Every row comes from one small tree of marks. The marks that hang from a mark follow it in brackets, in the order of their numbers. Every link used is in the known rows. Which tree was each row made from?
Known rows
q964(q168): [-14.8, 33.4, -11.2, 3.9, 6.6, -8.5, -4.9, -8.8, -2.8, 2.4, -0.3, -15.7, -1.4, -4.8, -7.8, -12.0, -5.5, -0.7, -6.5, 0.8]
q387(q915): [11.4, -16.8, 10.7, 12.9, -5.0, -2.2, -0.4, -16.7, 14.4, -7.4, 9.9, 7.7, -11.0, 3.7, -10.2, 10.1, 3.0, -13.2, 12.2, -17.0]
q883(q303 q964(q168)): [-4.2, 32.9, -45.1, -10.4, 14.3, 14.9, 13.7, 20.6, -29.3, 9.9, -5.7, 1.6, 17.0, 3.8, 7.0, -18.8, -1.5, -6.8, 18.6, -3.3]
q635(q964(q668)): [-20.3, 4.6, -20.5, 6.5, 11.5, -6.1, 4.3, 11.0, 6.5, -6.5, -13.2, 4.1, 22.2, 14.3, 2.4, 8.2, 16.7, 4.7, -15.4, 6.8]
q883(q303 q964(q104 q168(q387) q668)): [-22.2, 29.8, -47.2, -12.6, 0.1, -7.0, 1.3, 14.4, -12.0, 6.0, 1.4, -8.9, 18.4, 16.4, -11.4, -34.9, -3.6, -3.4, -1.2, 12.9]
q915(q387): [-5.6, 6.9, 0.2, -6.1, 2.1, -7.7, 12.8, -11.3, -14.8, -2.1, -4.3, 17.1, 14.2, 6.7, -12.0, 9.2, -3.9, 8.4, -11.4, 12.7]
q883(q303 q964(q104 q668)): [-16.5, 8.5, -38.9, -23.9, -2.7, 8.9, 4.5, 27.0, -6.8, 6.2, -3.6, 1.3, 19.9, 19.6, 1.6, -18.2, 2.0, -7.3, 0.7, 11.8]
q168(q964(q668)): [12.6, 3.2, -5.9, 1.4, 11.9, -7.1, 7.4, 1.2, 20.9, -2.0, 4.6, -5.6, 15.2, -4.8, 6.2, 1.5, 7.0, -8.2, -3.2, 16.7]
q883(q964): [22.6, 4.3, -14.6, -6.7, 0.4, 9.4, 18.4, 4.5, -6.5, 4.1, 1.5, 7.4, 11.3, 2.6, 6.5, -6.4, 0.5, -0.8, 6.5, 1.6]
q964(q104 q168(q387) q668): [-41.1, 27.1, -14.8, 2.1, -12.7, -39.3, -22.7, -16.6, 22.3, -2.9, 9.8, -30.9, 0.2, 15.0, -34.3, -35.9, -9.5, 3.2, -34.0, 23.3]
q964(q168(q387(q915)) q668): [-22.9, 16.0, -13.9, 22.8, -5.5, -32.3, -8.4, -20.7, 19.0, -11.2, 10.6, -20.3, 2.7, 1.7, -16.4, -18.2, 8.9, 0.6, -8.8, 6.1]
q964(q104 q168(q387) q668 q883(q303)): [-61.9, 30.8, -40.1, -6.7, -20.0, -44.7, -33.6, -7.1, 9.6, 5.8, -13.9, -31.3, 3.0, 22.1, -48.8, -44.2, 0.0, -15.3, -32.5, 30.1]
q635(q964(q168(q387) q668 q883(q303))): [-40.4, 27.8, -47.6, 11.4, 9.4, -24.4, -6.1, 5.4, -7.1, -0.6, -24.3, -6.6, 22.5, 16.9, -19.6, -14.4, 18.2, -4.7, -15.8, 12.4]
q964(q104 q168 q668 q883): [-57.4, 29.8, -23.5, -14.5, -23.0, -39.8, -33.4, -14.2, 27.9, 6.0, -18.8, -37.3, 0.6, 19.0, -43.2, -30.1, 0.2, -18.5, -48.0, 33.2]
q964(q104): [-13.5, 3.3, 4.5, -15.0, -10.2, -7.8, -14.5, -4.4, 10.3, 4.4, 3.4, -6.4, -8.1, 14.6, -23.1, -12.2, -17.1, -3.7, -19.5, 9.7]
q168(q387 q964(q104 q668 q883)): [4.9, -0.5, -10.6, 4.4, -8.3, -40.3, -8.5, -16.9, 22.8, 0.3, 5.8, -11.1, 6.3, 9.8, -36.8, -29.2, -2.7, -11.8, -18.2, 30.6]
q503(q964(q104)): [-4.6, -11.8, -6.6, 7.0, 13.0, -9.6, -2.5, -0.7, 11.9, -4.9, 12.5, 16.4, -0.1, 5.3, -11.5, 9.2, -9.1, -14.5, -8.2, 15.5]
q668(q964): [2.8, -0.6, -19.0, -1.2, 13.7, 11.6, 9.6, -4.0, -1.8, 16.4, -8.4, -6.9, 23.4, 8.7, -1.2, 8.0, 1.3, 3.5, 2.7, 1.7]
q964(q168(q387) q668): [-28.4, 23.8, -19.4, 17.3, -3.0, -32.0, -8.2, -12.4, 12.4, -7.9, 6.4, -24.1, 8.2, 0.0, -11.6, -23.5, 7.5, 7.3, -14.4, 14.4]

Write each row's tree
[-14.2, 15.9, -42.1, 8.8, 10.0, -7.6, -0.6, -15.2, -9.9, 21.0, -16.2, -15.1, 19.8, 12.1, -27.0, -11.1, 3.3, -10.1, 6.2, 0.9] : q668(q964(q168(q387(q915)) q883(q303)))
[14.1, -11.4, -17.5, 21.3, -0.1, -30.4, 1.0, -15.1, 15.9, -5.5, 7.0, 1.2, 7.8, 3.6, -24.1, -14.6, 12.5, -20.5, 11.8, 10.0] : q168(q387(q915) q964(q668 q883(q303)))
[-42.4, 35.7, -33.5, -7.6, -12.8, -33.9, -29.0, -11.8, -9.9, 12.8, -12.6, -21.3, -7.5, 18.2, -54.7, -45.1, -14.8, -17.2, -19.9, 17.1] : q964(q104 q168(q387) q883(q303))
[-26.8, 31.8, -46.4, -20.8, 2.6, 2.6, 0.1, 20.1, -9.0, 7.9, -4.4, -9.7, 19.2, 16.9, -4.6, -26.5, -2.2, -8.0, -4.0, 12.1] : q883(q303 q964(q104 q168 q668))
[21.2, -1.6, -7.4, 17.9, 7.7, -25.5, 8.2, -10.6, 15.1, -6.5, 17.3, -3.4, 13.5, -4.3, -7.7, -15.8, 4.0, 1.6, 2.7, 17.5] : q168(q387 q964(q668))
[-4.6, 27.1, -38.5, -8.4, 3.5, 0.7, 4.7, 6.1, -20.2, 8.1, 6.6, 0.7, 7.4, 15.2, -19.3, -31.9, -12.9, -8.6, 12.2, -1.9] : q883(q303 q964(q104 q168(q387(q915))))
[-17.4, 25.3, -23.8, -8.9, 11.3, 0.1, -3.5, -13.3, 3.3, 21.3, -5.9, -22.0, 16.6, 15.9, -22.9, -9.2, -14.8, 0.7, -15.7, 8.4] : q668(q964(q104 q168))
[6.8, 0.3, -25.3, 12.1, 3.4, -28.3, 1.1, -4.2, 5.9, -0.4, 0.1, -4.1, 15.9, 1.3, -16.7, -22.1, 10.3, -11.3, 3.1, 21.5] : q168(q387 q964(q668 q883(q303)))
[-19.4, -8.8, -24.0, 1.0, 8.5, -13.0, -9.4, 6.4, 3.6, 1.9, -4.6, 16.3, 2.8, 10.9, -21.6, 3.4, -2.1, -28.1, -7.7, 19.8] : q503(q964(q104 q883(q303)))
[-3.0, 17.7, -20.9, -1.4, -10.8, -18.3, 2.6, -11.9, 14.0, -0.3, 11.6, -12.2, 8.1, 14.5, -21.2, -28.8, -4.8, -2.8, -13.0, 12.7] : q883(q964(q104 q168(q387(q915)) q668))
[11.4, 0.3, -3.9, 7.3, 0.9, -31.2, -1.7, -13.5, 22.0, -4.0, 19.5, -7.8, 8.4, 6.3, -23.7, -24.8, -7.8, -0.8, -10.4, 23.5] : q168(q387 q964(q104 q668))
[-9.3, -11.6, -28.3, 12.5, 14.8, -7.7, 0.8, 9.4, -3.4, -1.1, -7.3, 20.3, 8.1, 0.9, -5.1, 11.8, 10.1, -25.6, 6.2, 13.0] : q503(q964(q883(q303)))
[-4.0, 4.4, -9.5, -12.2, -3.6, -21.6, -9.7, -5.0, 28.9, 5.3, -6.6, -12.7, 8.9, 9.2, -23.0, -11.9, 0.8, -22.0, -25.0, 30.1] : q168(q964(q104 q668 q883))
[-27.1, 24.5, -42.6, -6.5, 4.5, -11.9, -10.3, -12.3, -8.1, 26.2, -17.6, -21.8, 18.3, 21.2, -39.4, -23.9, -10.0, -8.3, -11.3, 13.6] : q668(q964(q104 q168(q387) q883(q303)))
[-22.0, 25.2, -45.1, -4.0, 13.8, 2.4, -1.2, -3.8, -12.4, 25.2, -25.9, -19.3, 24.9, 10.7, -17.0, -6.4, 3.7, -10.8, -0.7, 6.6] : q668(q964(q168 q883(q303)))
[-25.8, 5.1, -29.6, 18.2, 10.3, -26.1, -4.6, -4.0, 18.9, -6.6, -5.7, -0.2, 11.4, -1.6, -9.4, 6.2, 15.4, -22.7, -15.5, 25.6] : q503(q964(q168 q668 q883))
[-21.3, 2.2, -30.9, 26.4, 8.9, -35.2, -4.0, -9.5, 15.7, -8.6, 0.3, 0.5, 10.9, -0.8, -16.2, -3.1, 13.6, -17.9, -12.2, 26.5] : q503(q964(q168(q387) q668 q883))
[3.0, 29.5, -19.4, -14.7, -1.8, -0.7, 5.1, -4.0, -1.7, 9.0, 3.7, -9.1, 5.3, 9.6, -15.9, -23.8, -15.1, -4.0, -11.5, 8.6] : q883(q964(q104 q168))
[-19.7, 22.0, -31.7, -3.7, -0.5, -17.9, -9.7, -22.6, 1.8, 24.1, -14.1, -24.9, 14.8, 19.7, -43.3, -22.1, -10.8, -5.8, -19.6, 16.2] : q668(q964(q104 q168(q387) q883))
[-11.2, 26.2, -24.2, -14.2, -7.0, -8.9, 1.9, -0.8, 11.7, 3.9, 2.2, -15.7, 12.9, 12.6, -10.7, -22.8, -4.9, -3.8, -20.8, 18.1] : q883(q964(q104 q168 q668))
[-7.2, 6.5, -41.9, -13.3, 4.5, 13.9, 14.0, 29.7, -14.2, 3.2, -6.2, 5.6, 25.3, 9.8, 17.6, -9.1, 13.6, -5.1, 14.5, 4.8] : q883(q303 q964(q668))
[-23.7, 24.9, -30.8, -11.8, 2.1, -9.1, -11.2, -17.4, 4.6, 26.0, -20.3, -26.0, 15.9, 19.2, -36.1, -13.8, -10.1, -10.4, -22.9, 15.8] : q668(q964(q104 q168 q883))
[-51.3, 26.4, -24.2, -2.2, -26.2, -52.5, -32.1, -22.2, 24.1, 3.3, -10.5, -36.2, -1.3, 19.6, -52.4, -42.5, -2.1, -11.9, -44.4, 33.9] : q964(q104 q168(q387) q668 q883)
[-2.9, 2.5, -21.8, 1.3, -3.6, -34.6, -8.4, -6.4, 13.1, 2.5, 2.4, -8.6, 9.9, 11.6, -33.8, -31.0, -1.2, -14.8, -9.7, 28.3] : q168(q387 q964(q104 q668 q883(q303)))
